Every row comes from one small tree of marks. The marks that hang from a mark follow it in brackets, in the order of their numbers. Every link used is in the known rows. Which tree was each row made from?
Known rows:
q_233{q_509}: [  6 -12 -29  -9 -17  -2   8  -1  -6   8  26 -27   0   4 -15 -19 -26   6
   5 -18 -17  -8  -4   9  -3]
q_588{q_899{q_443 q_451{q_71}}}: [  6 -14  -7 -11   4  -1   7  -8   2   4 -11  -6   4  -6  15  16   8   7
  14   6  -2  -4  -3   2 -14]
q_451{q_71}: [ 16 -15  -9  -4  -1  -2   2 -17  -5  15  19 -22  -3  -5   0   2  -4   0
  -6  -6 -10  -7   5   4  -2]
q_451{q_71{q_888} q_899}: [ 23 -20  -3  -6   3  10  -3  -7  -3   2  18 -19  -2  -2  11  17   4 -11
  -8 -12 -18  -9   7   2  -7]
q_509{q_233 q_588{q_899{q_443 q_451{q_71}}}}: [ 11 -13  -8 -12   5  -8  10 -15   4  19  -9 -13   5  12  10  15  -5  -1
  19  10   2  21  -4   0  -8]
q_899{q_588 q_996}: [-12  18 -22   4  -8  -5  -7   0   2   0   2   2  -7 -14 -15   1  -9   5
   4   8  -2  -1   7   4   0]
q_443{q_899{q_451 q_588 q_996{q_509{q_233}}}}: [ -3  46 -15  11 -11  -4  -6  -1   9 -15  -2  13 -10  -2  -3 -46  -1 -15
  12  14   2  19   4   4  -2]
q_443{q_899{q_451}}: [ -1  -6 -15  13 -12   9   6  -2  -4 -16  19 -18 -21   1  -6 -51  -6 -11
  11   6  -3  -4  -5   8  -6]
q_233{q_509{q_588} q_899{q_443 q_451{q_71} q_996}}: [  5 -22 -19 -11   8 -15 -17   6 -15  10  -8 -15   7  -1 -25  27 -64 -11
  -8 -23 -23  23  -2  13  -5]
q_443{q_899{q_451{q_71{q_888{q_509}}} q_996}}: [ 21   6  -2   4  -2   7 -17   2  -8 -15   4  22 -11  -4   2 -32 -31 -27
   4  -8  -6 -10  -9  11  -8]
q_509{q_233{q_899{q_443 q_588}}}: [ -6  23 -18  -9  -9 -10   5  -5  12  13  10  -5  28   1 -15 -14  -9   5
   7  -2 -15   9  29   1   1]
q_509{q_233{q_899{q_996}} q_588}: [ -2   9 -13   2  -8  -4 -10 -18  -7   1  20 -27   3   9 -28   5 -32  -4
  -7  -8 -11  26   9   4   9]
q_899{q_443 q_451{q_71} q_588}: [  4  -4 -14  -2   6 -12   4  10   6  13 -14  12   2 -11   4   3  -8   0
   8  12  -6  -4  16   7  -9]
q_888{q_509{q_233{q_899{q_451 q_996}}}}: [ 12  32  -8   1 -19  -2  -3  -7 -16  -9   9  11  -3   3 -22  -7 -32   3
  -1  -5 -12   1  12  13   5]
q_71{q_451{q_899}}: [  8 -15 -10  -3  -7   9   5  -6 -12  -6  23 -17 -13 -12  -8   9   0   3
   0   1 -10   5   5 -18  -5]
q_451{q_71 q_899{q_588}}: [ 13  -5  -9  -4   5  -4   1 -10  -6  32   6 -15 -16 -15   4  33   7  -4
 -11   1 -11   4   8   2  -2]
q_588{q_899{q_443 q_451 q_996{q_509}}}: [-10   8 -11 -12  -7  -4  -8   0  10 -29 -16  12  15 -11   2   4   9  12
  15  12   7   4   0   2 -17]
q_71{q_451{q_899{q_443 q_588}} q_888{q_509}}: [ 11  -2  -9 -18  -4   1  -2  24   7  -1   4  41  17 -16   0  -2 -15  -3
  17   2  -6  -2  19 -15 -13]
q_443{q_899{q_451{q_71} q_588}}: [  6   4 -10  14   6   0   4   2  -3  11   2  -3 -28 -10   7 -25  -7 -21
   6   7  -3   2  -3   5  -4]
q_888{q_509{q_233}}: [ 19  13 -14 -13 -24  -4  10 -18  -3  17  27   0   8   9 -12 -29 -11   7
   7  -3  -6  -8  11   8   1]
q_443{q_899{q_451 q_588 q_996}}: [-15  23 -19  18  -5   1  -7   7  -1 -14  -3   5 -25 -11 -10 -32 -13 -14
  11  14   1   5  -4   6  -3]
q_451{q_71{q_888} q_899{q_443 q_588 q_996}}: [  3   4 -10 -13  10  -7 -21   2   9   8 -14  11  17 -14   4  32  -4 -10
  -1  -4 -15   1  17   0 -12]
q_996{q_509 q_899{q_451{q_71} q_588}}: [ 17   5  -6  10   7  -5   2  11   3   6 -12   9 -20 -15  26   5  10  -4
  14  12   4   8  -5   6  -6]

Which tree is each row?
[-15 -17 -31 -25  -6  -9 -10  -5  -1  12  -3 -21  15   2 -17  16 -33   5
  17 -12  -3  20 -20   4 -12] : q_233{q_509{q_588{q_899{q_443 q_996}}}}
[ -1  19 -11  16   6  -2 -12  -2  -6   4  -9   3 -28 -14   0 -12 -14 -22
   2   7  -3   8  -7   6  -3] : q_443{q_899{q_451{q_71} q_588 q_996}}
[ 14   3  -1 -17   2   0 -13   5   1 -11 -19  35  16  -7  13  13 -15  -2
  18  -2   0 -13  -5   6 -17] : q_588{q_899{q_443 q_451{q_71{q_888{q_509}}} q_996}}
[  0  27 -10  -3  -7 -12   6  11  15  -9  -2  16  23  -1  -5 -21  -6   3
   7   7 -10  14  33   5  -4] : q_996{q_509{q_233{q_899{q_443 q_451 q_588}}}}
[ 28  32  -4 -11  -2  -4 -14  -8  -2  24  -2  25   4  -4   4  24 -12 -12
  -2  -7 -13   3  11   4  -1] : q_451{q_71{q_888{q_509{q_233}}} q_899{q_588 q_996}}
[-14 -16 -30 -14  -4  -8  -5   7  -3  -2 -15 -10   1   3 -14  15 -37   4
  21  -2  -2  18 -20   7 -13] : q_233{q_509{q_588{q_899{q_443 q_451 q_996}}}}
[ 13  -2 -11 -16 -16  -1  10 -20  -3  26  20  -9  -1  12  -2  -3 -13   3
  17   3   9  13 -10   3   0] : q_888{q_509{q_233 q_588{q_899}}}
[  2  13 -12   7 -10  -4 -10 -10   2 -16   9  -9 -11  10 -12 -44 -18 -21
   7  10   4  33  -5   6  -2] : q_443{q_899{q_451 q_996{q_509{q_233 q_588}}}}
[ 16 -21  -3 -13   8  -9 -22 -19  -9  15   6 -20  -7 -10  -7  44  -8 -12
 -22  -5  -5  30   0   3  -5] : q_451{q_71 q_899{q_996{q_509{q_588}}}}
[  1  43 -16   8 -11  -9  -1   5  10 -14  -8  21  -4  -3  -3 -15  -2   3
  10  17  -1  11  15   6   0] : q_899{q_451 q_588 q_996{q_509{q_233}}}
[ 11 -21  -5  -7  12 -11 -22  15  14 -21 -13  21  20   0   2   3 -26 -15
   4   1  -4  14  10   7 -15] : q_899{q_443 q_451{q_71{q_888}} q_996{q_509{q_588}}}
[ 11   6  -7   2   4  -3  -1 -21  -8   9 -10 -14 -18   6   6  31 -12  -4
  11   9   3  24 -15   1   0] : q_509{q_233 q_588{q_899{q_451{q_71} q_996}}}
[-17   6 -17  -8  -7   0  -3  -3   3 -21 -15   2   6  -8  -4   9   1  14
  20  12   3  -3  -4   2 -14] : q_588{q_899{q_443 q_451 q_996}}
[  5  -2 -14   1   7  -9   2   7   5  17 -22   6  -5 -14  17   6   3   0
  23  13   0   3   0   5 -10] : q_996{q_899{q_443 q_451{q_71} q_588}}
[ -3  17 -14  -7  -5  -6 -15  -2   1   0   0   3  -4 -19  -8  23   8   1
  -9   5  -3  13  12   2  -5] : q_451{q_899{q_588 q_996{q_509}}}
[ -4  -5 -16 -12  -1  -3   3   9   5   8   1   6   6 -20  -7  10   0   4
  10   9  -6  11  18 -20 -10] : q_71{q_451{q_899{q_443 q_588}}}
[-14  21 -11  -1  -1 -12 -15  19   8 -25 -14  25  16 -18 -15   2 -16   2
   0   6  -7  11  24   8  -8] : q_233{q_899{q_443 q_451 q_588 q_996{q_509}}}
[  1 -19  -6  -5  14   0 -13   7   7 -14 -21   7   7   1  11  25 -20  -9
  18   3   1  10  -9   2 -14] : q_509{q_588{q_899{q_443 q_451{q_71{q_888}} q_996}}}
[ 23   6  -3   9   3   4  -1  18   0   4   5  31 -17  -6  15 -39 -23 -28
  12  -2  -4 -11  -2   9  -7] : q_443{q_899{q_451{q_71{q_888{q_509}}} q_588}}
[-10  14 -19  -1  -5  -3  -9  -6  -6   7   1  -8 -14 -15 -13  27   2   2
  -6   6  -7   6   8   2  -1] : q_451{q_899{q_588 q_996}}
[ 23 -13  -5  14   5  11   2   9  -1 -17   0  -3 -15   1  25  -6   0  -9
  22   0  -6 -13 -10   6  -7] : q_996{q_899{q_451{q_71{q_888}}}}
[ 11   4  -5  14   4  10 -14   0  -2 -26   3   0 -13  -2   5 -29 -17 -27
   5  -4 -11  -5  -8   6  -8] : q_443{q_899{q_451{q_71{q_888}} q_996}}
